Each row was made from one small tree. The marks that hang from a mark follow it in brackets, in alphabetical order. Every link used is in the known rows. Write each row's tree.
Known rows:
tofe(gukepa(niti tuka) levipe): [  6 -66 -39  29 -31 -24   6  14 -44 -22  -7  16  45 -15   2  25 -53   1
 -41   7 -13   5  59  14]
tuka(babiman gukepa(nivur)): [  9  25  12   9  13 -10   7  26  -1 -12 -19  15  13   0  -3  -7  10   0
  -8  -2   0  13   7  25]
tofe(gukepa levipe): [  6 -71 -37  15  -9 -13  11  16 -49 -25  -4  16  20  -4  -1  15 -26   1
 -21   4  -9   1  57  21]
gukepa(tofe tuka): [ -4  41  43   9  -7  -5   8 -12   6   7 -12 -17   4  -7 -20   5  -2   1
 -21  -4  -8  10   5   7]
dile(tuka(babiman gukepa)): [ -1  41   7   3  12  -7  28  34   6  10  -1  31  16   1  14 -27 -16   2
  14   6   9   9  39  -2]
tuka(sudu): [  2   0   5  -2  10   1   6  22   4 -10   1   3  -5  -7  17  -6  16  -3
  -1   1   3   4  11 -12]
dile(tuka(babiman sudu(ridet))): [  0  18  -3  -5  25 -10  36  22 -14   2 -10  47 -18 -13  50 -17  23  -5
  12   9  12  23  58 -21]
tuka(babiman dile gukepa(tofe) sudu): [ -1  48  56   2  34   4  30  68  10 -10 -12  19  -3  -8  24 -13  48   6
   6   0   6  22  64  -1]
levipe(tofe(gukepa(niti))): [  1 -80 -11  20  -9 -20 -18  27 -40 -21 -11   9  31  -9  21  28 -33  -1
  -1   0 -16   3  57   2]
tuka(babiman sudu): [  3  12  -7  -9  28   0  15  21   4  -3   1  18   2  -5  20  -3  40  -1
  -2   9  10  11  31 -13]
fogud(niti): [  0 -10  -6   4  -2 -16   0  16   1 -11  -3  -3   2   0  17   2  10  -5
   7  -9  -1   1  19  -4]
dile(tuka): [ -6  -3   3   2  -5  -3  19  15   1  10  -1  14   3  -3  13 -17  -8  -1
   9   4   3   8  24 -14]
nivur(gukepa(niti tuka(dile sudu))): [ -8 -20   4  19  -8 -18  12  66 -14  -8   0   9  32 -18  28   6 -17  -2
 -28   6  -9  24  68 -18]
gukepa(tuka(dile)): [ -3  57  13   3 -13  -7  24   8  15  16   0   5   3 -12   1 -15 -16  -2
 -13   8   1  16  18  -7]
levipe(tofe): [  2   1  19   6   7 -11  -7  -8  -5  -8 -12   1  -7  -4   6   7 -32  -4
  12  -5  -4   3  11   5]
dile(tuka(gukepa(niti))): [ -3 -10  11  18 -14  -7   5  45  -1  -5  -2  20  24  -6  22 -16 -33   5
   7  -2   0   1  31  -8]
dile(tuka(gukepa sudu)): [ -1  25  20   6   5  -5  27  52   8  -6   1  17   6 -10  29 -38 -24  -5
  12  -1   8   7  32 -11]
tofe(gukepa(tuka(babiman dile)) levipe): [  5   1 -33  12  -3 -23  44  24 -35  -2  -6  36  28 -13   4   4 -18   0
 -32  19   0  25  94  12]
niti(gukepa(tofe)): [-10 -19  31   3  13   7   8  11 -13 -19 -17   5 -10  -3  10  28  32   6
  -3 -14 -23   8  35  12]
niti(gukepa(nivur tuka)): [ -1   7   3  10 -10 -15  16  -1  -8 -16 -22   5   4 -14   4  13  -5  -8
 -29  -7 -24  21   8  19]
fogud(niti(gukepa) sase): [ -4 -22 -21   8   5 -22  10  47 -11 -46 -12   6  -1   4  53   8  22  -8
  -1 -18 -33   1  42  -1]
gukepa(tofe tuka(dile)): [ -8  48  52   7  -7  -3  23  10  10  13 -12  -4  -6 -10  -8  -4   7   4
 -17   0  -6  22  29  -2]
levipe(tofe(gukepa)): [  2 -46  -5  11   1 -19  -2  11 -37 -12 -10   4  17  -3   9  10 -42  -6
   4   2 -14   3  47  10]
tofe(gukepa(niti) levipe): [   7 -108  -41   24  -16  -15   -3   31  -52  -33   -6   23   36   -7
   12   31  -20    5  -23    2  -13    1   66   13]
niti(gukepa): [ -5 -19 -11  -1   6   1  11   5  -7 -14  -4  12  -2  -4  20  18   9  -1
   1  -8 -15   3  21   6]

Write each row's tree:
[  2 -27  28  25  -7 -12   7  20 -13 -30 -19   7  10 -23   5  27  -1   4
 -40  -4  -8  14  45   3]
gukepa(niti tofe(levipe) tuka(sudu))
[ -7  42  -3   7   9 -21  29  31 -12  18   0  13  24  -4   3   0 -14  -2
 -20  13  -4  29  68   1]
nivur(gukepa(tuka(babiman dile)))
[  3 -23 -16  17  -5 -33   0  15 -28  -2 -11  18  44 -14  12  25 -38  -6
 -18  12 -10  15  68   2]
levipe(tofe(gukepa(niti tuka(babiman))))
[  1   8  -1  14   3 -25  14  16 -26  -8  -8   5   5 -16  26   1 -49 -13
 -23   0 -10  19  37   6]
nivur(gukepa(tuka(sudu(ridet))))
[  4  17   9   5  20  -2  17  80  10 -13   1  37  17 -13  44  -7  32   5
   3   8  10  16  66 -16]
tuka(babiman dile gukepa(niti) sudu)
[  7  -9  46  19  13  -2  14  36 -10 -41 -17   6  -4 -11   5   4  -9   5
 -12 -13  -4   2  39  25]
tuka(gukepa(tofe(levipe)) sudu)
[  1  70   9  -6  14 -10  40  32  16  10  -1  23   3 -17  21 -16  26  -3
 -14  17  12  28  51 -21]
gukepa(tuka(babiman dile sudu))
[  4 -48  36  22   2  -7   2   4 -27 -38 -36   3  -8  -4 -18  25  23   6
 -28 -12 -14  15  20  33]
gukepa(nivur tofe(levipe))
[  2 -10 -16   7 -10 -18  19  26 -21  -5   3  -1  27 -15  10  -9 -26 -10
 -23  10  -5  11  39  -5]
tofe(gukepa(tuka(sudu)))
[ -6 -44  27  20   8 -22   3  59 -20 -64 -42  -3  -3   4  38  21  63  -4
 -15 -29 -47  16  44  17]
fogud(niti(gukepa(nivur tofe)) sase)
[  9 -16   9  20 -13 -21   0  15 -13 -25 -30  18  -3 -26  31  10  -2  -8
 -32  -1  -9  25   9  -1]
gukepa(niti nivur tuka(sudu(ridet)))
[  5 -64   4  19  -2 -25  -6  18 -45 -26 -26   2  16  -6   2  13 -26  -9
 -10  -3 -21  15  37  22]
levipe(tofe(gukepa(nivur)))
[  5 -62   5  32 -25 -38 -12  18 -38 -22 -29   3  38 -18   2  23 -49  -9
 -32   0 -24  20  38  16]
levipe(tofe(gukepa(niti nivur tuka)))
[  2  27  65  10  20   2  25  53  -4 -19 -21  21 -29 -15  39 -13   5   2
   7 -11  -2  18  48   7]
tuka(dile gukepa(tofe) sudu(ridet))
[ -5  64  47  -1  21  -5  39  34  14   9 -13  13  -4 -16  11  -5  51   2
 -15   9   6  32  62 -16]
gukepa(tofe tuka(babiman dile sudu))
[  6  12  30  17  21  -4  14  19 -14 -24 -20  18   6   0  -8  13  -1  11
 -11  -6   1   6  48  34]
tuka(babiman gukepa(tofe(levipe)))
[  2   2  60  20   2  -3  -4  25  -5 -26 -29 -10   2   0 -14   1   5   4
  -9 -15 -14  10  -4  32]
tuka(gukepa(nivur tofe))
[  8 -60  43  39  -8 -10 -12  37 -25 -53 -36  10  16  -9  -4  27  -1  10
 -28 -19 -19   9  28  40]
tuka(gukepa(niti nivur tofe(levipe)))
[ 10  -1  27  13   7  -8   4  46   0 -32 -17   4   5 -10  11 -18  -1  -5
 -10  -8  -3  10   1  15]
tuka(gukepa(nivur) sudu)
[  0 -40 -13  16   1 -29   6  52 -17 -59 -30   8   2   2  48  11  40 -10
 -11 -22 -41  12  34   9]
fogud(niti(gukepa(nivur)) sase)
[  2  21  -3   1  18 -16  29  21  -5 -19 -22  25   5 -19  23  12  38  -9
 -27   2 -14  31  36   6]
niti(gukepa(nivur tuka(babiman sudu)))
[ -9  22   9  14  -9 -18  19  31 -12  12   0  -1  19  -6   2  -4 -44  -3
 -23   6  -9  22  49   1]
nivur(gukepa(tuka(dile)))
[ -1 -18  29  25  -6 -16  22  -6 -28 -40 -40  10  -2 -17  -9  36   0   1
 -42 -16 -32  25  39  40]
niti(gukepa(nivur tofe(levipe) tuka))
[-10  23  27  14  15 -16  12   9 -18   9 -14  -5  26   1 -17  19  -3   1
 -30   3 -12  22  52  14]
nivur(gukepa(tofe tuka(babiman)))
[  -7 -104   14   33   -1  -11  -13   35  -47  -38  -19    5   27   -2
    1   49   -8   12  -29  -12  -23    8   69   22]
nivur(gukepa(niti tofe(levipe)))
[  2  23 -13   7  -4 -14   2   1   3   9  -3  15  28  -9   5  14   4   1
 -21  12   2  12  23  -9]
gukepa(niti tuka(babiman))
[ -8 -44  38  11  10   0   2  15 -19 -33 -34   1 -11  -4   5  30  51   3
 -14 -18 -31  19  22  23]
niti(gukepa(nivur tofe))
